What can hang from each mark
Y: K M Q
X: K
A: W
E: K
C: K
W: A K
Q: Y
M: Y
K: C H W X Y

Every row comes from one small tree of marks. Brackets hold a mark, then the marks that hang from it, in alphabetical order. Every link used is in the known rows. Which tree was each row made from?
Known rows
(Q (Y (K X) M)): [-10.6  13.1  -5.1 -34.4  -8.8  -5.0   6.2  -8.6   6.0   3.2  -1.6 -23.9
  -5.8 -15.5 -12.2  11.3 -54.2  -0.3  13.8  -5.2   4.4 -32.0 -10.9  -6.1
  -8.5  -6.0]
(Y M): [-32.2  -8.8   5.4 -40.8  22.8  -4.1   3.3 -38.5  -1.0   7.6  -1.0   6.3
  -5.0 -15.5 -23.8   6.3 -27.1  15.8  14.1   0.6 -16.7  20.0  -9.6   1.0
  -1.0   6.1]
(K C H W (Y M)): [ 24.4 -17.9  16.9 -31.8 -17.8  11.0  -7.6 -14.1   9.5   6.3  -3.3 -31.5
   2.6  -6.2 -12.7  -1.3  -9.0  -2.3  -2.5 -30.8  11.0 -14.9 -21.0   3.8
  -7.9 -40.6]
(W A (K C X)): [  9.7 -17.0  -4.7  21.6  15.7  54.7  14.6  24.2 -14.8   2.6  11.5  14.5
 -28.9 -13.8  -7.1  10.0 -44.4  -1.2  15.4 -22.6 -13.9  22.4   7.4  18.6
   9.0 -24.1]
(Q (Y (K C W))): [ -0.6  10.1  -1.4  28.3  -0.9  -0.4   4.6 -21.4   1.0   1.1   3.0 -50.2
   6.9  -0.5  -9.9 -12.4 -52.4 -10.8   8.5 -26.3   2.5  -8.2   9.3 -14.6
  10.8 -31.4]
(W A (K C Y)): [  0.9 -31.9  -1.3  16.1  -3.5  49.5   8.5  -3.4  -0.4   4.4  26.9  30.2
 -13.5  -9.4  -2.8  12.0 -37.1  -3.6  13.5 -27.1  -1.2   4.4  -9.9   4.3
   2.3 -32.6]
(M (Y (K C H X) Q)): [ 25.6  21.5   3.6  19.3  -8.3  12.7  -6.5   2.6  14.5   1.8   5.1 -22.5
 -17.8   5.7  -5.5   1.9 -16.1  23.4  -9.0 -14.4  13.1 -36.8   5.0  23.4
  -1.9 -48.9]
(Y K M): [-27.2   6.8  -0.2 -36.6   3.3  -5.1   0.1 -38.2   1.6   3.3   8.9 -12.3
  -5.0 -14.2 -15.4   7.5 -34.2  -8.3  10.4   0.3 -11.3   4.1 -20.1 -18.0
  -8.8  -2.0]
(X (K H W Y)): [ 18.3 -12.3  14.5  -1.0 -11.1  -3.2  -5.1 -32.8   1.9  -3.1  13.3  14.1
  -2.2  -2.9 -26.4   8.8 -11.0   7.5   8.1   9.6   7.6 -12.6 -22.6  -8.9
   9.2 -56.4]
(Y Q): [-32.8  -4.3   2.3  -5.7  23.2  -2.6  -1.9 -44.9  -3.5   5.6  -3.3  11.0
  -4.1  -1.7 -24.1   4.3 -28.2  55.9  15.9   8.1 -19.1  18.4  -0.3  17.5
  16.0 -17.2]
(C K): [  3.0 -10.7   2.8   2.0  19.2 -10.5   4.9 -41.0  -4.1  -8.1   0.8   5.7
 -10.3 -12.1  -3.5  15.4 -30.1  16.6   2.7   0.7 -16.2  24.9   0.1  -5.4
  18.2 -18.4]
(Y (K H W) M): [  0.2  14.2   7.8 -37.5  -6.6   0.9 -11.0 -38.4  -2.4   2.0   6.0 -51.0
   1.1  -2.6 -20.6  13.3 -19.2 -17.5   0.7   8.8   2.2 -15.7 -17.3 -12.9
 -10.7 -32.4]
(A W): [-32.4 -29.5  10.3   2.4  32.2  29.5   0.6 -44.4   5.6   7.7   0.8  -3.1
  -6.6  -9.8   4.9  -6.7 -29.3  11.8   5.5   6.7 -21.8  36.9   1.9   2.1
  19.0  -9.6]
(M (Y K)): [-28.3  15.7   6.1  17.7  19.1 -10.2   4.0 -43.3   9.3   6.6   7.8  -3.4
  -9.4  -5.8  -6.5   6.7 -26.7  -8.8  -0.6   7.8  -4.3  -7.6   5.9 -12.0
   3.8 -14.6]
(Y K): [-28.2   7.7  -0.7   0.7   9.8  -9.6   3.3 -42.0  -1.3   1.9   5.5  -4.8
  -5.5 -11.7 -11.2   4.4 -29.3  -8.7   7.0   9.9 -12.2  17.7  -9.7 -13.4
   9.8 -21.1]
(C (K (Y Q))): [  9.4 -14.7   2.1  -9.2 -12.0   0.9   0.5 -37.3   7.8  -8.5   5.7  10.8
  -6.2  -1.7   0.7  19.6 -30.2  54.0   2.9  -9.3  -1.0 -11.0 -20.8   2.7
  12.7 -30.7]
(W A): [-32.2 -15.2   2.6   1.7  28.2  25.6   7.9 -38.8 -10.1   6.1  12.9  26.1
 -16.0 -11.1 -17.2  -5.7 -28.4  13.3  15.4   9.7 -21.2  43.2  -0.9   5.5
  -0.8 -15.9]
(C (K (W A) X (Y Q))): [ 34.1  -6.7   2.1   4.8 -21.8  49.2   9.5   6.2 -10.5 -14.8   0.6 -21.7
 -28.3   0.5   7.8  10.2 -37.4  44.0   0.4 -16.2   0.5  -7.1 -19.7   5.9
  -1.8 -37.7]
(E (K C H W X Y)): [ 64.0 -18.9  16.1  10.2 -39.7  14.7  -0.9  12.9  -7.1 -12.7 -11.0 -44.3
 -13.0 -11.3  -2.1  -7.2  -9.1  -3.0   8.6 -18.8  12.0  -2.4 -11.6  16.3
   9.3 -61.8]
(C (K H W X)): [ 45.2   2.7  10.2   2.9   0.7   4.0  -1.6 -10.2 -10.6 -12.1 -17.6 -40.5
 -18.3  -6.6  -5.1  21.6 -17.0   5.8  -7.8   6.0  -3.2   1.5  -0.7   9.3
  14.9 -52.1]
(K C H (Y Q)): [ 14.1 -18.4   8.7  -6.5 -18.4   8.3 -11.8 -25.9  14.9   6.7   5.2   8.3
   2.9   1.2 -11.6  -1.8  -8.4  45.2   2.7 -17.1  11.0 -12.7 -17.9  27.0
   7.0 -60.7]
(Q (Y (K H X))): [  8.1  12.9  -3.1  -2.1 -13.5 -11.0  -1.4 -21.3   8.1   3.1  -1.7 -18.1
  -3.4  -8.6 -15.5  16.1 -34.0  -4.1   6.6  15.8  16.3 -34.9  -3.6  10.0
   4.5 -55.9]
(C (K H X (Y Q))): [ 46.5 -10.4   3.7 -17.4 -30.5   7.1  -5.8  -9.5   8.1  -9.6  -5.1   0.2
 -14.0  -1.2   1.7  29.8 -14.7  49.3  -5.1   0.4  12.2 -32.6 -23.5  23.6
  10.1 -62.3]
(K C H X Y): [ 31.6 -16.9   9.8  -1.7 -21.2   7.3   0.2  10.2  13.2   4.9 -10.3   4.2
 -10.8 -16.0  -1.4  -1.5  -3.8   2.3  -4.1 -19.9  13.1  -1.8 -18.0  22.0
   8.8 -56.7]

Write each row's tree
[ 10.8 -10.2   8.4   6.3  16.7  31.2   0.7 -33.5 -16.1  -5.1  29.1  18.3
 -17.1   2.1 -35.7  -3.4 -21.4   9.6  16.2  18.6  -9.2  18.6  -6.6  -1.4
  -3.9 -47.3]  (X (K H (W A)))
[ 40.0  -8.2  14.9   7.4 -19.6  15.1   0.1  14.4   4.0   3.1 -20.8 -31.4
 -11.3 -11.0  -0.6  -4.0  -6.0  -3.2  -7.6 -22.9  11.9  -2.7 -13.5  15.0
  10.7 -61.4]  (K C H W X Y)
[ 17.6 -17.1   4.6  17.6 -11.6  50.7   6.0  -3.8  -6.5  -8.4  32.7  16.7
 -17.4   5.3 -20.4 -23.2 -39.5  43.3  18.1 -35.1  -3.0   7.9 -19.5  -3.9
  -2.7 -34.5]  (X (K C (W A) (Y Q)))
[ 48.4 -26.3  17.2   9.3 -31.8   6.1  -5.7 -21.0  -2.3 -11.4   1.9 -34.5
  -2.2  -8.2  -8.2  -9.4  -6.0  -1.5  11.3 -16.5  10.4   1.4  -8.2   7.7
   8.6 -60.8]  (E (K C H W Y))
[ 25.1 -15.1  14.3 -33.3 -32.6  11.2   6.4   1.8  -9.5 -11.7 -15.9 -42.3
 -13.3 -20.2  -6.1   5.8 -26.2   5.8  18.7 -10.3   0.2  -5.9 -21.5  -3.0
  -1.5 -10.8]  (E (K W X (Y M)))
[  6.1  13.6  -5.1  11.3  -8.5  15.7   2.8  10.4  -1.7  -1.1  -2.9 -24.2
 -16.4  -5.5  -2.3  -9.4 -37.9  24.9   5.9 -25.6  -8.7   9.2  -9.2  10.7
   9.3 -27.6]  (Y (K C X) Q)
[ 53.2  -0.2   9.1  -7.2 -31.7  13.0  -4.8  -5.0   0.6 -12.1 -12.1 -34.5
 -13.8   2.6   0.3  25.8 -17.1  43.7  -8.4  -3.0  13.3 -35.6 -19.7  17.7
  13.0 -64.9]  (C (K H W X (Y Q)))
[ 10.0 -10.2  -0.3  19.1  16.1  20.6   9.7  19.2  -6.2   4.3  -7.1   3.4
 -17.7 -16.0  -7.3  18.6 -37.9  -0.2  11.5 -21.5 -12.8  12.4   9.9  18.0
  26.4 -22.1]  (W (K C X))
[ 14.5  22.9   9.3  23.1   1.5  37.9   1.5  -7.4  -4.3   1.5   8.2 -38.5
 -28.9   0.9  -4.5   5.9 -17.4 -21.0  -8.5  11.6   8.4 -22.3   3.8   2.9
 -17.5 -50.1]  (M (Y (K H (W A) X)))
[ 28.7 -11.5   8.1  -6.8  -7.4  -3.0  -1.0 -17.0 -11.8  -8.9  -6.5  -8.8
 -16.7 -17.1 -19.9   9.5  -9.3  12.6  19.6  23.6  -4.5  13.1  -0.7  24.9
  12.1 -46.4]  (E (K H X))
[-11.5  14.5  -0.9 -36.8  -4.8   3.2   5.2  -4.5  -2.9   1.6  -5.5 -21.9
 -15.4 -21.1  -9.3  10.4 -35.7  -9.7   6.3  -2.8  -9.2   2.6 -22.0  -9.8
  -7.4  -2.1]  (Y (K X) M)
[-29.2  11.4  -4.7 -42.2  -1.3   3.2  -5.7 -39.2   2.8   3.1  12.2 -16.1
  -2.9  -3.4 -19.8   8.2 -37.7  35.8  13.7  -0.3  -8.8 -10.4 -20.2  -4.4
  -7.2  -4.3]  (Y K M Q)
[ 29.4  -7.1  10.9  15.6  13.0   4.7  -2.6 -17.9  -7.1  -3.0  13.6  -1.3
  -5.1   0.2 -31.1 -10.3 -17.2   5.9  10.9 -10.6  -6.4  15.7  -0.1   0.0
  15.5 -48.4]  (X (K C H W))
[  1.4 -17.2   3.3 -13.3 -12.9  11.9 -13.6 -36.8   7.9   6.3  12.7  20.9
   1.8   2.9 -21.2  47.0 -19.3  41.2  13.1  13.5  11.4 -45.8 -14.3  26.7
  16.8 -61.6]  (W (K H (Y Q)))
[ -2.1 -14.4   2.8  -1.0  -7.1  13.3  10.7   3.5   0.9   4.2  -7.4  19.0
 -14.1 -19.7  -4.1  40.5 -30.8   1.5   9.0  -0.9   1.7 -17.6 -15.1  10.4
  21.8 -29.7]  (W (K X Y))
[ 39.5 -16.5   5.2  -3.7 -22.6  40.9  -9.9 -34.5  -3.9 -12.3  17.8 -15.5
 -14.1  11.7  -4.3  16.6 -21.0  43.5  -3.0   1.4   9.7 -21.8 -20.6   9.6
  -5.9 -66.7]  (C (K H (W A) (Y Q)))
[ 28.4  -9.6   2.8   9.8   5.5  17.4   0.4  14.1  -3.5   3.0  -1.6   1.8
 -13.5 -11.3 -15.0  25.5 -21.4  -2.5   6.3  -9.5   0.3  -4.9   7.8  29.5
  21.5 -50.8]  (W (K C H X))
[ 21.2 -29.2  11.6 -12.6 -26.9  -8.8  -6.8 -44.6   0.7  -8.0   8.6   7.0
  -2.7 -12.6 -14.5   9.0  -3.0   9.4  17.6  18.8   9.3  -5.1 -18.1   9.9
   7.5 -57.4]  (E (K H Y))
[ 37.4 -27.8   2.2   6.9 -20.7  55.9   2.9  22.3   0.6   3.2  16.7  19.7
 -22.2  -9.6  -1.9  20.2 -23.7  -8.5   6.6 -18.1  13.4 -17.3 -13.5  25.2
  -0.8 -63.7]  (W A (K C H X Y))
[ 37.1 -17.4  13.1  10.2 -14.6   5.3  -1.8 -12.4   5.1  -3.7  15.0   5.2
  -3.1  -2.3 -20.2  -6.8 -13.4   1.4   4.4 -20.2  11.3  -4.8 -17.3  -5.9
  10.3 -57.0]  (X (K C H W Y))
[ 27.9  12.1  -4.0 -37.5 -24.2  19.1 -11.6   7.6   4.1   1.1   6.0 -34.2
 -10.8  -0.3 -13.8   2.6 -25.8  23.5   2.9 -20.1   5.0 -21.4 -21.9  17.7
 -12.3 -36.1]  (Y (K C H X) M Q)
[ -5.1 -19.1  -0.5  -0.7  18.6  36.8  -2.8 -35.2  -9.7   6.9  26.3  28.2
 -13.6  -2.1 -25.5  33.3 -25.9   3.5  16.9  22.9  -5.0  -0.2   3.3  18.4
   2.8 -50.5]  (W A (K H))
[-25.9   6.4  -3.9 -34.1  -2.0 -10.7   2.2 -42.2   8.2   4.1  12.4 -15.5
   8.2 -10.1 -19.7   8.3 -52.7   0.4  16.9  -2.0   3.3 -28.6  -9.0 -14.2
  -9.7  -3.9]  (Q (Y K M))
[  1.8 -28.7   9.2 -45.2 -23.1  -1.7   1.9 -35.5   0.9  -7.9   7.5   2.7
  -3.0 -20.6 -12.2   6.1 -24.9  14.6  24.5  -3.5  -0.1  -0.3 -23.7  -6.9
  -6.0  -6.9]  (E (K (Y M)))
[ -3.5  27.4   9.8  14.9   4.1   3.4 -12.8 -46.4   6.3   1.6   7.6 -42.3
  -4.8  17.0 -18.2  13.4 -15.0  24.6  -5.6  14.7  10.4 -42.6   6.6   7.6
  -0.1 -49.4]  (M (Y (K H W) Q))
[ 28.7   8.2  -4.2   8.9 -18.1  -0.5   0.0   1.0  10.2   3.9   1.2 -26.7
  -3.8  -7.7  -8.0  -1.5 -36.5  -8.8   3.5 -12.9  16.5 -26.8   0.0  11.8
   3.4 -59.1]  (Q (Y (K C H X)))
[ 29.4 -31.9   6.0  13.8   7.6  58.3  -5.4  12.4   5.3   4.7   3.0 -18.0
 -14.0  -6.8   7.4  16.0 -28.8  -6.4   1.9 -11.9  -1.9  -0.7   8.9  26.2
  23.2 -48.0]  (A (W (K C H X)))
[ 19.8   9.6   2.4  20.4  -8.9  -1.0  -5.5 -27.7   5.8   1.9   6.4 -52.4
   9.2   5.1 -15.7  -6.7 -35.3 -13.7   4.0 -14.6  14.6 -25.7   7.6  -2.4
   6.1 -61.3]  (Q (Y (K C H W)))
[ 19.7 -15.7  11.7  25.6   5.6   6.7   5.4 -19.5 -17.4 -11.3  -4.1 -40.4
  -8.6  -9.8 -13.5 -20.4 -28.8   6.1  22.8 -18.7 -16.2  41.5  12.9   1.6
  17.7 -21.8]  (E (K C W))
[ 19.5 -12.8  15.1   2.8  -0.4  -4.7  -8.2 -44.5 -16.6  -9.9  -2.8 -34.7
  -5.0  -5.9 -25.7   4.5 -10.2   8.0  19.9  23.2  -6.3  14.8   5.2   8.9
  13.4 -49.0]  (E (K H W))
[ -0.5   6.4  -3.5 -16.0  -7.0  56.1  -1.0  -7.5 -10.6  -3.1  23.7 -46.5
 -13.1   7.5 -13.0 -18.4 -48.0  22.4  13.8 -34.9 -10.4   5.3 -14.7  -6.3
 -23.7 -11.6]  (Y (K C (W A)) M Q)
[ 19.0 -13.8  10.0 -34.1 -13.7   4.1   2.1 -25.4   1.9 -10.3  -3.7 -29.4
  -3.6 -10.3   3.1  20.2 -31.8   7.2  -2.2 -20.5  -0.4 -11.5 -22.2 -19.3
  -1.2 -11.2]  (C (K W (Y M)))
[ 18.2 -25.9  -2.1  15.6 -11.9  56.6  14.0  29.2  -3.6   2.2  13.2  22.0
 -24.5 -15.6   4.1  14.7 -39.1  -6.3  10.9 -30.4   1.3   0.3 -12.8  13.4
   2.5 -34.9]  (W A (K C X Y))
[ 34.8 -12.5   4.9 -32.0 -23.0  47.0  12.3  10.8  -8.1 -14.0   0.7 -25.7
 -26.6 -14.3   8.7  12.8 -38.6   2.2  -2.1 -22.1   0.7  -6.7 -27.7 -11.8
 -19.4 -14.1]  (C (K (W A) X (Y M)))
[ 11.1 -11.1   2.8  15.2  17.2  32.9   8.7 -30.3 -16.9 -12.5   9.6 -17.7
 -19.6  -4.2  -3.6   3.5 -38.0   9.5   5.0  -3.8 -18.5  31.3   2.8  -9.9
   3.3 -24.6]  (C (K (W A)))
[-10.3 -11.8  -3.4   8.1  19.3  45.5  12.8   3.3 -17.0   2.8   9.1  22.4
 -28.8 -15.0 -13.4  27.4 -42.4   3.2  16.9   6.9 -16.7  14.9   2.2  16.6
   7.0 -20.4]  (W A (K X))
